Each row was made from one path, in order. Every step used is in the known rows, and no mark comes twice. Write each row's path.
(in the rows, 128 means zero)
Known rows
loda, mosif: [115 161 141 154 121 176 167 154 106 101 125 155 117 140 148 153 138 112
 122 165 115 154 126 117 111 153 124 137 134 189 116 120 100 161 143 149
 133 114 141  94  99 137 155 122 152 142 119 114 117]
buvin, loda: [118 141 152 117 109 179 149 112 130 141 140 153 150 158 182 161 141 133
 125 166  90 192 126 126 131 146 135 137 156 131 149 118  83 126 127 125
 159 106 176 108 115 125  99 148 137 140 139 103 117]
loda, buvin: [138 141 165 119 122 162 171  66 152 123 146 135 167 117 175 139 117 108
 110 142 108 181 107 131 116 182 136 158 136 132 141 109 116 106 132 162
 116 132 168  89 120 129 147 105  96 138 158 111 123]
sigo, guko, vamake, zuba: [119 175 191 113  90 120  99  87 160 160 133 154 149 135 161 126 160 126
 121 168 111  98 118 136 124 139 153 162 118 152 133 144 134 112 115 162
 143 119 176 152 146 120  64  90 137 134 151 100 116]
rilipi, rosan, zuba, ginu: [174 137 153 131 129 132 141 123  97 115 117 137 126 130 129  88 119 117
 116  66 113 117 152 133 108 130 169 135 169 157 153 131 101 133 149 160
 133 108 112 187 131 120 153 154 110 168 115 107 151]
rosan, rilipi: [142 162 173  94 123 166 170 117 176 132 113 120 128 120 146 146 130 114
 107 157  88 166 119 155 113 163 140 143 140 152 142 114  68 149 136 118
 165 140 165 168 115  98 154 177 116 130 134  78 100]
nivuk, zuba, vamake, guko, sigo, kizar: [131 158 155  73 148  94  93 102 151 116 163 155 124 113 165 134 144 139
 141 107 101  95 133 158  81 169 138 172 126 176 155 118 167  94 155 166
 119  87  96 163 130  98  97 113 141 172 166  88 132]
tigivo, ginu, kizar, sigo, guko: [178 164 136 116 161 133 154 114 169 131 156 134 125 111 221 112 154 158
  91 143 115 114 126 136 126 157  88 153 120 134 121 104 104 130 113 188
 156 140 161 149 125 106  96 153 141 154 129  71  75]
tigivo, ginu, kizar, sigo, guko, vamake: [151 117 144 115 132 136 131  86 190 134 146 138 133  91 195 118 141 157
 122 164 103  96 107 155 125 153  99 130 123  99 115 106 141 137  87 164
 147 134 152 158 149  82  93 132 126 161 131  76  93]
buvin, loda, mosif, rilipi, rosan, zuba, vamake: [ 97  92 170 138 125 107 152  93 100 108 112 120  71 159 121 133 130 125
 145 172  91 137 124 135 103 127 159 139 158 141 146 136 102 144 181 145
 175  50  86  96 114 127 155 181 132 178 146 201 122]
mosif, rilipi, rosan: [ 98 148 191 123 113 152 168 131 121  97 104 109 102 117 142 146 116 126
  98 158 125 151 121 138 132 129 148 155 159 119 185 115  38 150 165 120
 170 116 120 162 126 141 140 187 115 179 132 125 142]
rogeku, ginu, loda, mosif: [149 141 109 162 141 182 193 197 137  90 156 144 126 142 131  63 141 128
 146 152 101 171 121 105 130 135 105 155 131 188 111 110 155 160 146 166
 144 140 102  86 138 145 136 112 134 130  95 138 114]
vamake, guko, sigo, kizar, ginu, tigivo: [154 173 147  86 137 130 155  83 148 101 149 122 123 137 161 116 135 100
 111 103 129  87 159 161 100 153 107 153 135 147 124 122 171 120 127 133
 159 109  74 180 134 128 142 143 130 152 132  72 148]
guko, sigo, kizar, ginu: [143 124 155 123 201 163 157 121 134 121 152 123 120 110 189 103 116 129
 128  91 119 117 136 165 131 174 111 153 155 136 118 120 149  97 143 154
 122  85  97 156 110 117 167 129 120 165 130  78 145]
nivuk, zuba, vamake, guko: [151 178 167  97  81 114  94  86 148 102 138 141 151 124 164 147 154 109
 127 119  98 129 160 145  98 132 156 159 135 147 141 113 153 131 127 180
 139 133 119 114 143 116  80 104 165 155 145  89 107]
rilipi, rosan: [115 152 175 126 119 163 155 120 112  95 113 146 130 128 157 151 126 122
 111 122 129 162 117 127 119 130 136 150 167 140 171 101  70 153 144 135
 155 124 145 174 133 141 125 141 147 178 144  89 145]
zuba, vamake: [146 107 181 111 130 168 121  85 153 116 122 140 140 127 185 147 131 123
 135 135 108 159 121 154 111 148 141 143 161 113 173  96 144 135 102 141
 135 150 143 119 125 110 155 155 121 170 155  71 130]
rilipi, rosan, zuba, vamake, guko, sigo: [145 109 173  62 120  99 112  80 129  86 137 140 124 109 164 139 124  94
 124 114 127  82 112 163  94 156 177 157 148 148 149 112 156  97 155 147
 192  84 117 166 134 117 145 129 138 180 178  87 135]
guko, sigo, kizar, ginu, loda: [180 122 133 123 194 154 158 166 168 115 169 132 127 125 187  66 119 133
 141  90 126 157 140 134 127 165 100 149 149 125 134 116 175 112 166 144
 151  89  68 137 123 132 122 111 113 151 115 119 132]
nivuk, zuba, ginu, loda, buvin: [172 157 121 126 122 130 171 109 174 120 176 133 206 127 147  54 111 122
 130  78 104 179 158 120 120 157 133 159 157 144 139 111 165 123 176 179
 108 120  89  82 143 140  82  88 106 122 118 184 119]
zuba, ginu, kizar: [180 185 148 125 153 161 136 130 142 135 130 128 130 132 185  88 125 157
 112  98  99 154 179 148  95 144 129 147 131 161 167  96 131 129 121 156
 107 121 121 147 112  94 134 171  95 171  72  58 115]
rosan, zuba: [142 124 137 125 128 149 148 102 140 150 127 156 141 128 169 143 136 122
 128 105 108 126 136 108 131 181 166 141 133 140 134 147  86 123 121 163
 143 129 170 148 108  98 152 117 111 145 141  80 112]
loda, mosif, rilipi: [ 98 152 155 150 117 164 190 137 127 118 114 116  94 131 137 147 127 110
 101 196 110 150 132 133 115 154 126 143 125 158 133 132  61 162 153 136
 146  98 124  94 102 129 172 162 112 150 115 144 109]
rogeku, nazetor: [161 145 168 132 107 201 158 151 114 107 102 125 114 155 187 152 104 135
 121 138 102 161 121 151 108 154 131 156 141 146 158 111 118 118 125 131
 110 166 152  70  79 125 139 148 136 157 116  75 132]
vamake, zuba: [122 194 183 121 128 155 124 108 134 155 118 149 153 135 206 125 144 113
 113 138 118 146 127 132 140 155 149 162 132 186 129 149 101 119 140 155
 141 130 174 142 119 138 103  99 140 141 147  92 119]
mosif, rilipi, rosan, zuba, vamake: [128  91 188 115 133 113 133  68 138 119 101 111  97 123 144 131 117 128
 135 121 112 120 128 146 115 143 170 148 151 102 175 124  94 130 144 150
 160 101 102 148 130 109 169 176  94 184 160 134 135]
rilipi, rosan, zuba, ginu, tigivo: [144 148 149 115 106 120 166  73 131 111 119 139 137 146 117  98 124 108
 121  63 127  85 172 143 101 136 149 138 166 155 156 123 114 152 128 120
 147 133  93 203 137 122 161 183 118 158 122  95 163]
buvin, loda, mosif: [ 97 150 136 149 110 180 174 135 104 115 139 161 121 174 147 150 139 122
 131 191  93 185 121 117 109 134 125 131 146 178 108 124 101 150 155 143
 151  80 154  70 105 143 128 141 160 135 121 155 105]
vamake, guko, sigo, kizar: [144 172 144  76 152 124 121 133 142 125 147 150 109 103 169 148 137 134
 109 128 118 117 111 141  92 181 132 171 119 166 153 125 127  84 141 146
 139  80 140 169 122 108 120 113 116 163 169  64 126]
nivuk, zuba, vamake, guko, sigo: [131 137 157  69  98 120 107  75 157  93 157 148 165 108 199 150 135 101
 133 117 115  94 147 175 100 160 156 158 150 156 132 108 186 109 148 142
 159 118 117 135 131 112 113 101 149 161 168  86 120]
mosif, rilipi, rosan, zuba, ginu: [154 135 166 131 121 115 163 123 113 125 114 102  96 127 119  86 105 122
 100  94 114 111 162 140 111 138 174 140 161 134 161 137  78 131 167 149
 147 100  98 176 125 115 159 186  82 168 104 138 145]
tigivo, ginu: [141 145 121 138 118 179 167 113 161 137 121 141 111  88 208 122 120 129
 106 130  99 153 142 148 130 170 122 145 175 137 135 115  92 139  98 157
 156 181 151 148 133 110 138 104 133 137 117  59 114]
ginu, kizar, sigo, guko, vamake, zuba, nivuk: [140 149 162 135 123  69  88  77 155 128 151 124 138 105 199 116 156 126
 111 153 105  84 121 156 127 162 138 155  89 144 125 147 131 133 159 135
 150  82 144 162 129  82  93 145 146 135 149 133  78]
loda, ginu, kizar: [145 166 126 159 163 170 160 137 106 157 128 138 116 123 200 115 133 163
 113 106  87 165 162 154 110 146 116 144 113 167 150  91 150 136 101 193
 103 116 119 120 111  88 137 177 119 183  82  56 109]
kizar, ginu, loda, buvin: [183 138 145 134 147 160 192 105 168 111 175 107 167 120 166  75 107 102
 118 115 114 196 129 116 139 151 119 150 151 111 121 105 173 115 156 177
 148 114 106  57 131 155 133  85 106 125 128 160 118]
ginu, loda, mosif, rilipi, rosan, zuba: [120 132 122 152 134 113 184 153 116 115 117 122  85 145 106 100 126 122
 127 139 122 132 135  98 121 141 155 146 128 163 137 148  64 154 194 161
 178  67  83 133 119 146 128 151 114 154 120 200 113]
rilipi, rosan, zuba, vamake: [148  82 185 112 134 119 118  82 129 113 116 141 110 130 157 131 133 124
 148  94 112 125 116 131 106 146 161 146 159 124 173 118 123 135 135 157
 150 117 123 156 131 113 153 147 122 185 170 107 134]
tigivo, ginu, kizar, sigo: [148 135 119 133 183 171 168 102 166 123 135 122 132  93 252 109 130 146
 106 124 108 150 123 155 139 169  95 124 139 136 107 112 107 145 119 155
 150 135 147 150 129  98 148 139 126 177 123  73  91]
vamake, zuba, ginu, loda: [189 187 145 131 128 143 134 157 165 144 143 132 161 136 176  31 129 120
 117 101 122 165 166 126 127 128 148 145 156 175 149 128 153 125 158 150
 155 124 115 129 147 147  81 109 117 131 107 136 121]

Write each row's path
[132 158 159 123 147 115 109  80 177 160 133 136 129  98 228  86 156 149
 116 160 100  91 112 154 136 145 111 151 115 152  99 141 143 122 109 174
 152 118 153 155 154  99  66  96 137 152 137  99  84]
tigivo, ginu, kizar, sigo, guko, vamake, zuba
[180 145 147 118 187 159 139 124 144 111 139 112 173 119 224  89 127 142
 105  99 116 153 133 150 114 151 116 113 139 143 125 104 131 134 140 134
 121 106 142 158 115 109 153 179 108 182 110  79 115]
zuba, ginu, kizar, sigo
[209 136 147  93 179 121 125 144 175  96 176 114 121 117 173  64 126 121
 136 102 116 144 144 154 103 139 112 154 143 129 142 108 223  98 154 172
 169  72  58 124 140 136 108 113 129 160 133 122 122]
zuba, vamake, guko, sigo, kizar, ginu, loda
[154 144 165  68 160 106  98 109 152 113 145 142 112 102 171 140 131 138
 126 126 109 108 111 163  73 169 128 171 122 150 172 109 165  86 131 151
 133  89 130 162 132  99 133 131 115 176 175  67 133]
zuba, vamake, guko, sigo, kizar
[181 132 163  99 135 124 113 115 165 115 150 118 166 119 168 104 137 147
 117 150 109  98 119 164 111 133 116 121 122 104 137  99 158 130 103 146
 124 110 144 157 141  95 103 174 104 165 124  86 116]
zuba, ginu, kizar, sigo, guko, vamake
[139 104 183  67 118  86 123  72 136  91 124 108  98 100 159 141 111  96
 104 136 127  73 120 173 105 157 176 155 142 131 158 123 131 100 169 132
 201  81 101 156 135 116 160 159 109 178 177 117 135]
mosif, rilipi, rosan, zuba, vamake, guko, sigo
[ 97 153 187 125 107 152 115  83 151 151 113 145 153 122 189 129 142 118
 132 153 111 124 114 140 134 147 153 139 135 149 129 145 132 119 116 126
 141 118 171 142 137 114 100  88 125 152 152 103 129]
guko, vamake, zuba
[111 134 158 150  90 106 104  73 149 125 122 135 137  96 189 132 120  99
 124 145 100 110 131 151 133 174 168 153 126 152 142 152 117 137 155 110
 150 114 150 150 125  87 125 111 143 127 145 126 109]
guko, vamake, zuba, nivuk
[143 153 159 129 117 180 175  68 153 103 133 130 146 153 163 124 129  96
 120 108 128 125 167 155 130 138 109 132 161 126 128 107 147 156  97 126
 161 157 101 145 121 130 168 169 132 145 113  75 147]
kizar, ginu, tigivo
[147 128 148 112 190 167 146 113 149 114 141 126 159 114 233 140 141 144
 112 133 117 160 111 136 126 163 108 124 122 131 121 109 105 137 136 134
 134 112 165 146 103 108 146 164 129 185 130  75  96]
ginu, kizar, sigo
[123 134 152  97 166 151 169  82 166 116 144 137 131 138 172 114 128 121
 131  88 130  91 151 170 117 168  95 148 151 133 139 114 164 120 124 116
 139 112  77 171 123 120 162 161 114 154 133  72 156]
guko, sigo, kizar, ginu, tigivo
[172 142 168 100 127 140 145 125 160 113 158 138 174 138 178 152 158 125
  99 155 127 124  99 122 139 145 113 146 131 124 124 108  99 131 122 158
 155 133 197 151 118 132 115 153 147 141 171  79 103]
kizar, sigo, guko
[132 139 145 153 127 112 175 145  94 106 108 109  75 139 100  84 110 111
 104 117 113 107 159 133 101 128 163 136 157 170 129 147  73 146 181 161
 139  73  81 152 116 126 174 174 100 164  96 177 147]
loda, mosif, rilipi, rosan, zuba, ginu
[112 129 173 125 128 125 172 104 119 130 109 121  90 126 128 142 119 120
 111 123 118 120 126 122 132 155 169 156 139 121 160 150  38 140 165 147
 171  98 126 170 116 116 149 165 100 172 142 133 127]
mosif, rilipi, rosan, zuba
[154 140 154 111 127 109 111 104 163 126 160 134 181 124 153 100 150 156
 137 119  97  83 142 158 116 128 115 130 126 114 119 112 161 139 135 163
 111 104 119 156 148  87  71 144 118 162 110 110 108]
nivuk, zuba, ginu, kizar, sigo, guko, vamake
[131 168 187 109 143 110  96  89 161 150 136 132 161 127 211 110 162 145
 119 168 110 102  99 143 132 145 128 153 102 148 111 137 152 121 131 160
 137  89 174 153 140 111  73 120 135 162 151 111  99]
ginu, kizar, sigo, guko, vamake, zuba
[140  95 171  93 114 142 118  98 172 119 148 141 171 121 156 156 144 122
 121 174 118 108  82 147 131 142 126 128 134  85 126 107 133 134 100 128
 153 125 180 158 148 108 107 143 134 148 173  93 119]
kizar, sigo, guko, vamake
[179 132 172  92 181 121 116 103 143  98 153 112 105 112 189 104 129 114
 126 104 109 115 133 182  97 148 121 154 147 132 134 109 200  91 140 169
 143  82  78 143 121 112 154 129 127 170 145  72 135]
zuba, vamake, guko, sigo, kizar, ginu
[135 155 174 126 111 144 109  98 145 146 115 120 145 120 174  75 127 107
 126 121 107 110 146 163 118 134 156 130 158 166 134 137 156 115 131 132
 127 117 139 146 147 114 113 109 102 147 113 105 146]
guko, vamake, zuba, ginu
[122 136 145 145 118 110 172 132  78 117 117 112  92 162  93  83 116 117
 113 140  94 120 159 126 112 115 160 127 160 174 130 144  62 136 196 154
 163  43  82 129 116 129 152 183 113 157 101 203 135]
buvin, loda, mosif, rilipi, rosan, zuba, ginu
[157 146 177  74 150 116 132  46 157  95 146 118 120 136 162 106 138 104
 130  99 124  81 155 187  89 148 108 155 142 131 143 107 211 118 113 133
 151 108  62 162 139 112 160 161 137 163 149  76 148]
zuba, vamake, guko, sigo, kizar, ginu, tigivo
[128 147 132 146 132 155 195 171 154 109 133 113  99 140 136 110 127 122
 114 191 116 165 142 114 120 145 127 140 125 152 137 131  91 171 163 135
 170 100  97  76 116 145 134 150 106 138 101 176 104]
ginu, loda, mosif, rilipi
[156 153 144 125 144 128 147 129 127 153 174 138 145 152 197 124 158 164
  97 161  85 149 120 142 128 120 100 136 112 142 120  95 133 118 130 191
 146  74 151 110 120 111  82 206 154 164 130 112  86]
buvin, loda, ginu, kizar, sigo, guko
[108 153 129 162 122 144 210 173 126  90 116 114  57  98 131  87 115 124
 110 169 121 154 141 121 126 128 113 152 163 158 144 116  66 180 178 148
 194 108  65 121 141 153 123 140 138 156 103 190 117]
tigivo, ginu, loda, mosif, rilipi, rosan
[126 109 155 119 132 131 126 116 141 149 159 135 151 133 166 131 146 162
 128 186  82 126 107 161 128 122 103 119 119 105 117  96 174 129 107 164
 145  78 135 114 139  86  92 181 137 170 127 123 104]
buvin, loda, ginu, kizar, sigo, guko, vamake
[112 178 138 154 117 110 189 180 110  80 130 116 108 140 102  70 113 126
 120 130 118 137 172 124 118 103 129 147 165 177 143 121  86 184 229 155
 149  87  31 122 140 158  98 157 134 160  83 226 137]
nivuk, zuba, ginu, loda, mosif, rilipi, rosan
[139 117 136 156 103  94 133 100 111 102 130 141  99 106 143 148 124 110
 117  93 113 100 136 122 122 176 177 155 140 145 158 143  59 148 184 135
 165 104 128 188 109  91 154 158 145 147 148 126 115]
rilipi, rosan, zuba, nivuk
[164 141 112 163 133 121 171 194 105  95 134 140 111 153 103  56 127 116
 133 106 119 135 154 100  92 117 138 135 148 201 124 128 126 157 188 167
 153  82  61 125 133 152 122 127 129 146  87 183 124]
rilipi, rosan, zuba, ginu, loda, mosif
[131 131 158 132 131 138 149 108 110 124 114 152 116 132 142 139 130 118
 125  90 114 132 119 109 126 153 162 147 142 150 146 139  66 138 149 155
 155 110 142 179 124 119 133 131 134 166 146 101 130]
rilipi, rosan, zuba
[137 122 139 163 150 117 191 155 112 104 127  98  66 142 109  76 123 101
 126 128 123 126 152 100 137 127 141 142 143 148 108 154  87 156 203 175
 191  61  44 117 114 151 156 138 121 155  98 208 120]
kizar, ginu, loda, mosif, rilipi, rosan, zuba
[188 205 172 104 150 104 115 119 148 142 157 125 167 136 211  76 162 141
  86 126 119 107 140 143 122 126 118 153 110 176 123 121 126 107 144 178
 137  97 154 153 122 124  84 168 135 158 129  93  91]
vamake, zuba, ginu, kizar, sigo, guko
[134 127 169 134  94  78 102  78 152 117 145 130 159 101 192 129 149  96
 109 162 115  84 110 156 142 167 151 149 111 142 122 150 123 134 159 120
 162  98 165 159 134  98 104 132 165 125 175 139  97]
kizar, sigo, guko, vamake, zuba, nivuk
[144 135 169 107  86 147 122  99 168 128 144 151 146 127 133 159 145 137
 129 168 108 111 114 138 114 141 138 147 132 102 160 103 129 131  90 151
 142 144 171 147 140 102  90 126 122 142 143  68 118]
sigo, guko, vamake
[109 129 133 155 114 174 172 125  92 158 135 150 135 142 175 140 123 138
 117 150  72 183 141 151 132 131 126 131 156 141 129 105 138 130 116 160
 142 100 139  80 122 113 130 164 143 156 118 114 132]
buvin, loda, ginu
[186 129 140 127 137 110 177 104 145 112 155 125 161 116 129  51 102 118
 124  77 118 168 135 111 105 153 154 156 151 142 150 113 146 109 177 177
 136  97  98 112 148 145 121 105  91 140 133 196 137]
rilipi, rosan, zuba, ginu, loda, buvin
[179 138 135 131 131 109 168 161 151 122 135 105 111 132 123  45 104 128
 112  89 123 139 166 114 122 131 157 136 155 131 170 131  95 142 186 141
 171  94  73 159 145 139 121 162  76 156 104 175 129]
mosif, rilipi, rosan, zuba, ginu, loda
[161 138 134 117 127 159 181 109 180 120 168 138 176 116 164  98 117 120
 122 133 114 204 111 108 121 174 131 157 136 124 153 104 148 111 148 158
 134 132 147  77 139 143 111  84 102 130 154 149 109]
ginu, loda, buvin
[146 108 149 121 141 127 129 107 143 138 150 132 152 109 171 130 143 153
 115 155  94 110 104 166 116 129 107 122 112 108 123  89 178 137  95 172
 123  98 140 137 143  83 111 165 132 173 123  94 110]
loda, ginu, kizar, sigo, guko, vamake
[118 140 132 144 103 168 184  89 127 140 121 147 144 138 150 135 129 115
 113 111 115 131 155 166 112 140 115 138 144 146 141  94 152 157  79 135
 130 158 113 134 134 110 162 183 136 158 116  75 145]
loda, ginu, tigivo
[193 157 136  95 166 113 167 110 169 106 192 111 149  99 153  65 111 107
 112 111 121 162 119 131 107 169 117 173 123 137 117 110 204  77 190 184
 147  65  85  89 138 147 114  69 107 131 149 161 122]
vamake, guko, sigo, kizar, ginu, loda, buvin
[169 162 153 100 169 135 138 130 132 108 157 118 108 108 175 109 125 113
 109 108 114 111 136 157 115 157 120 161 140 144 125 122 161  97 146 168
 148  72  99 153 118 119 137 108 126 156 134  75 136]
vamake, guko, sigo, kizar, ginu
[137 171 151 157  97 113 114  98 130 129 134 138 133 105 202 128 133 102
 103 126 109 128 150 133 133 178 160 171 126 176 141 151  92 136 166 127
 157 119 158 150 108 108 123 134 158 123 151 112 101]
vamake, zuba, nivuk
[180 145 136 132 179 143 180 121 169 122 177 119 138 115 153  66 120 133
 129 101 106 197 118 111 125 166 105 161 138 116 131 110 172 100 171 191
 115  89  92  82 133 137 119  86  92 134 132 163 119]
sigo, kizar, ginu, loda, buvin
[157  81 169 110 128 139 116  66 151 133 123 142 132 131 174 132 132 125
 148  98 102 131 130 136 113 167 157 139 143 117 152 125 136 120 107 155
 133 127 146 128 118  91 172 140 114 166 164  92 118]
rosan, zuba, vamake
[158 123 173  66 114 135 109  80 153  94 145 136 138 111 195 148 123  92
 112 145 120 110 122 179  90 159 155 152 150 140 151  96 179  98 124 125
 179 121 146 135 128 122 158 128 139 163 178  69 130]
zuba, vamake, guko, sigo
[114 146 142 136 100 104 188  91 107 103 105 118  97 162  85  81 118 105
 115 119 125  79 170 146  93 128 138 135 144 177 141 138  90 168 161 123
 152 100  50 165 134 136 177 198 111 155 100 170 153]
loda, mosif, rilipi, rosan, zuba, ginu, tigivo
